What can hang from each mark
R: D J
D: T W
S: T W
J: D T W
T: R W
W: R

Each row was made from one small tree. The marks that hang from a mark follow it in brackets, in alphabetical order. Every link used is in the known rows. Write each row's tree.
Known rows
J[W]: [ -1.1  27.5  21.8 -20.5   3.1  -4.1  12.0 -10.8 -15.8 -15.9  27.2  21.4
  39.6  32.8  30.1 -18.5 -17.5  -3.5]
T[R[J]]: [-11.1 -12.7  23.2   1.5 -31.4  25.8 -20.4   0.2 -22.7  19.1  12.6  -8.2
  11.4 -18.6 -12.1   2.1   5.1 -32.5]
D[T W]: [  6.9  -3.1 -18.5 -12.0 -24.6   0.6  41.8   8.6  28.2 -41.4  -2.5 -15.7
  12.9  13.8  21.6  19.3 -24.9  -3.7]
S[T[W[R[D J]]]]: [ -0.7 -24.8  -4.3  -6.9  13.1  18.5 -57.6 -21.6  -6.2  11.5   1.4  -9.5
 -27.6 -14.3   0.4  -9.5  14.4  14.0]
R[D[T[W]] J]: [ 16.8 -37.7  -0.4 -20.3  -4.0  14.2 -34.2  -7.3  16.3 -14.7  50.7 -36.6
 -25.8  10.3  20.0  11.2   6.1 -14.4]
W[R]: [ -4.2   8.3   7.8 -15.8 -16.2  -7.0  16.3  21.6 -36.3  10.5 -29.6   0.4
   2.9  16.5   1.1  -7.0   7.0  -5.0]
S[T W[R[D J]]]: [ -4.2  18.0 -14.3 -29.8  22.5  21.8 -44.8  12.8  -4.5  13.8 -38.2  17.5
 -18.6 -30.1   9.2 -21.6  34.4  29.0]
S[T[R[J[D]]] W]: [  4.0  33.1  -0.4  14.8  20.9  17.2 -22.6   0.7  -6.2  15.3 -25.7  13.1
  38.6 -18.4   9.9 -21.8  27.3  35.6]
W[R[D]]: [ -9.0  -9.5  29.3 -21.7  -3.6  -0.6   2.7  35.4 -20.8  -1.8 -24.8   3.5
 -36.1  -4.3  20.5  -4.5   3.4  -7.5]
R[J[T]]: [-14.9  38.2   4.9  -7.7 -14.9 -22.1 -15.9   0.8  17.6  -7.8  33.0  22.0
 -14.4 -13.3 -19.0  -8.5  -8.7  -4.3]
W[R[D J]]: [-14.1 -25.6  17.0 -26.2 -15.6  -0.6 -30.2  12.6  -9.8  17.0  -7.3  12.2
 -45.9 -18.6 -14.1   1.9  11.5 -22.9]
R[J]: [ -7.9   8.3  13.0 -41.9 -33.3   2.3 -31.5   2.7 -21.7  -5.5   5.7   3.1
   5.3   6.4   2.3  -7.7   5.0 -19.6]
S[T[R[D]] W]: [ -9.9  23.3  31.5  -3.9  32.6  53.9  -8.4  37.3 -10.2  -5.1 -33.0  -9.5
  11.0 -22.4  60.2 -24.4  19.0  29.8]
R[D[W]]: [-17.4 -11.6  36.2 -45.7   5.5  15.7  21.2  19.4  25.1 -42.7 -20.6   3.7
 -22.5   6.0  39.0   1.0 -30.3 -13.5]
D[T W[R]]: [  6.8 -11.5 -40.1  12.2 -19.2  -6.0  49.5   3.8  21.0 -12.9 -19.6  -5.1
   2.9   3.7 -12.0  24.8 -19.0  -3.4]
W[R[J]]: [ -9.1  -4.5  -8.4 -19.1 -28.3  -7.6 -21.8  -1.5 -26.3  22.2  -8.7   6.3
  -5.1  -4.2 -32.3   0.6  13.8 -19.2]
S[T W[R]]: [  3.7  50.7 -24.2 -17.1  21.1  15.8   2.2  22.1 -35.1  11.0 -59.3   6.5
  30.0   8.2  26.3 -31.2  28.3  45.0]
D[T[W]]: [ 21.9  -0.6 -10.8 -10.2  -3.4   5.2  10.7  -2.0 -14.7 -19.7  27.5 -44.8
  19.6  44.1  37.5   5.1  -0.1   0.8]
R[J[W]]: [ -2.0  13.2   9.1 -24.8 -10.0  -0.6 -24.7 -35.5  -1.2  -3.7  46.8  29.0
  31.4  10.5  -5.8 -10.6  -9.8 -15.2]

Which tree is each row?
[  5.1 -20.0  -5.3  21.6 -43.9  19.3 -15.6   2.3  -1.8   7.4  33.1 -20.0
   4.2 -28.7 -15.0  23.6   8.8 -23.4]
D[T[R[J]]]
[  1.3 -23.2   5.8 -18.5 -10.6   9.7  28.8  20.9  46.1 -51.3  -1.6  -9.4
 -23.7   1.4  37.0  16.6 -25.7  -4.3]
R[D[T W]]
[ 26.2  14.6 -18.1  43.4   8.8 -52.5  37.8 -16.5  11.2   2.2  23.4  34.8
  25.2  14.2 -11.2   9.8 -13.8  26.0]
J[D[T] W[R]]
[ 25.7 -20.7   7.3  51.3  12.7  -2.1  27.1  -0.7  -5.4  -0.9  24.6 -36.5
  26.7  26.3  20.4  14.1   0.5   5.0]
J[D[T[R W]]]
[-14.4 -18.3 -25.6 -19.0 -18.6   1.9   6.7 -22.3  11.0   8.8 -23.1  10.6
  -0.8  -8.4 -45.2  13.8 -12.1 -26.8]
D[W[R[J]]]
[  0.0 -27.2  21.1 -17.1  28.6  13.8   2.0   9.1 -23.5  11.2  -3.3 -23.6
 -19.8  23.9  23.4  -6.8   5.8 -11.8]
T[W[R[D]]]
[  5.0   4.0  18.1  27.7  16.3  47.4  -9.0 -11.1 -32.0   2.5  -2.0 -36.4
  33.3  13.2  39.0 -16.0   4.8  14.1]
S[T[R W]]
[ 35.2   1.2  -2.0   8.7  13.9 -29.7  22.0  -0.1  -0.9 -20.5  19.0 -22.7
  21.7  50.1  32.0   5.4   1.5  18.4]
J[D[T[W]]]
[ 14.1 -21.0  -3.0  34.2  -3.7  33.6  17.5  -1.1 -17.4   3.6  30.9 -56.0
  28.2  18.3  19.0  13.6  -0.4 -11.7]
D[T[R W]]
[ -9.2 -21.5  15.5  19.0  -5.1   6.5  17.4 -20.4  29.2   1.1 -11.4  10.6
  13.5 -18.4 -27.9  13.5 -19.3 -22.4]
T[R[J[D[W]]]]
[  2.1  38.3 -40.4 -23.6   7.1  15.6 -29.0  -0.2 -22.4  24.3 -36.2  12.3
  22.3 -12.1  -6.7 -25.7  35.2  33.1]
S[T W[R[J]]]
[-13.3  21.1  18.4  60.0  25.8 -22.8  68.0   2.7  49.9 -15.8  -4.2  25.7
   5.6 -16.1 -15.9   6.9 -39.9   7.5]
J[D[W] T[R]]
[  4.0  18.2  15.6  -6.8   3.2 -36.8 -13.7 -37.6  12.1  -6.5  38.1  44.4
  29.7  17.8  -7.7  -8.4 -12.3   2.3]
R[J[D W]]
[  5.9 -18.4  -0.1   4.7 -16.7  -9.8  10.2  37.0   1.3 -10.4  -6.1  -6.4
 -37.5 -10.4  15.9  17.2   4.2   2.0]
W[R[D[T]]]
[ -0.9  -0.1  -4.6   3.6  10.0 -32.3  53.1   0.6  12.9  -5.5 -52.4  24.3
   5.9  17.2 -13.1   5.3 -18.3   7.3]
J[D[W[R]]]
[ -4.4  28.6  -7.5  32.6   2.1 -62.9   5.0  -3.2  20.0  18.4   8.3  45.6
 -24.9 -17.7 -53.9  -1.5  -6.2  11.8]
W[R[J[D T]]]
[ 15.3   1.0 -19.7  16.9  17.0 -24.0 -30.8 -35.8 -10.7  16.1 -11.7   8.8
   6.8  11.8 -19.5 -16.1  15.6  31.9]
S[T[W[R[J[D]]]]]
[ -1.8  22.6 -12.7  24.1  30.3 -19.6  25.5 -10.0  -8.3  17.7  16.3  -9.7
  -2.9  18.7 -13.7  -6.9  -6.6   8.6]
J[T[W[R]]]
[-23.8   4.9   7.3   9.1   2.2 -28.3 -16.6   7.9  25.9  11.6  18.7  29.1
 -61.4 -39.7 -37.1   0.5  -0.6  -5.2]
W[R[D J[T]]]
[-11.6 -47.8  34.7   0.0  13.2  48.4 -34.5 -12.2  -8.1  16.2  36.2 -39.1
 -14.8 -12.2   7.9   6.9   5.3 -37.2]
T[R[D J] W]
[ 21.1 -26.9 -47.8   6.4 -14.4  -0.1 -17.5 -25.3  -9.4  26.0  33.0 -31.4
   3.5   8.9 -32.8  16.9  15.6 -12.6]
D[T[W[R[J]]]]
[-17.3  10.4 -33.8  14.1  -3.3 -22.2  19.8 -22.9  46.8   4.3   2.4  28.8
 -17.0 -27.9 -65.0  11.0 -26.4  -6.9]
D[W[R[J[T]]]]
[  6.1  -9.0 -34.5 -20.7   2.9   8.8 -12.6  21.0   9.0  11.3  -4.3  -5.8
 -21.5 -22.9  -6.0   6.2  30.8   2.5]
S[W[R[D[T] J]]]
[  1.8  -0.7   1.1   1.0 -11.3 -40.7  -9.2  -1.4 -14.2  22.9 -21.3  29.2
  -5.9   3.4 -35.3  -1.3  10.8  -4.5]
W[R[J[D]]]
[-18.4 -13.4  30.9  15.1   8.4  49.9   8.2  10.8  25.4 -33.2 -33.1   0.3
 -11.4 -31.6  37.4   0.1 -24.7   9.9]
S[T[R[D[W]]]]
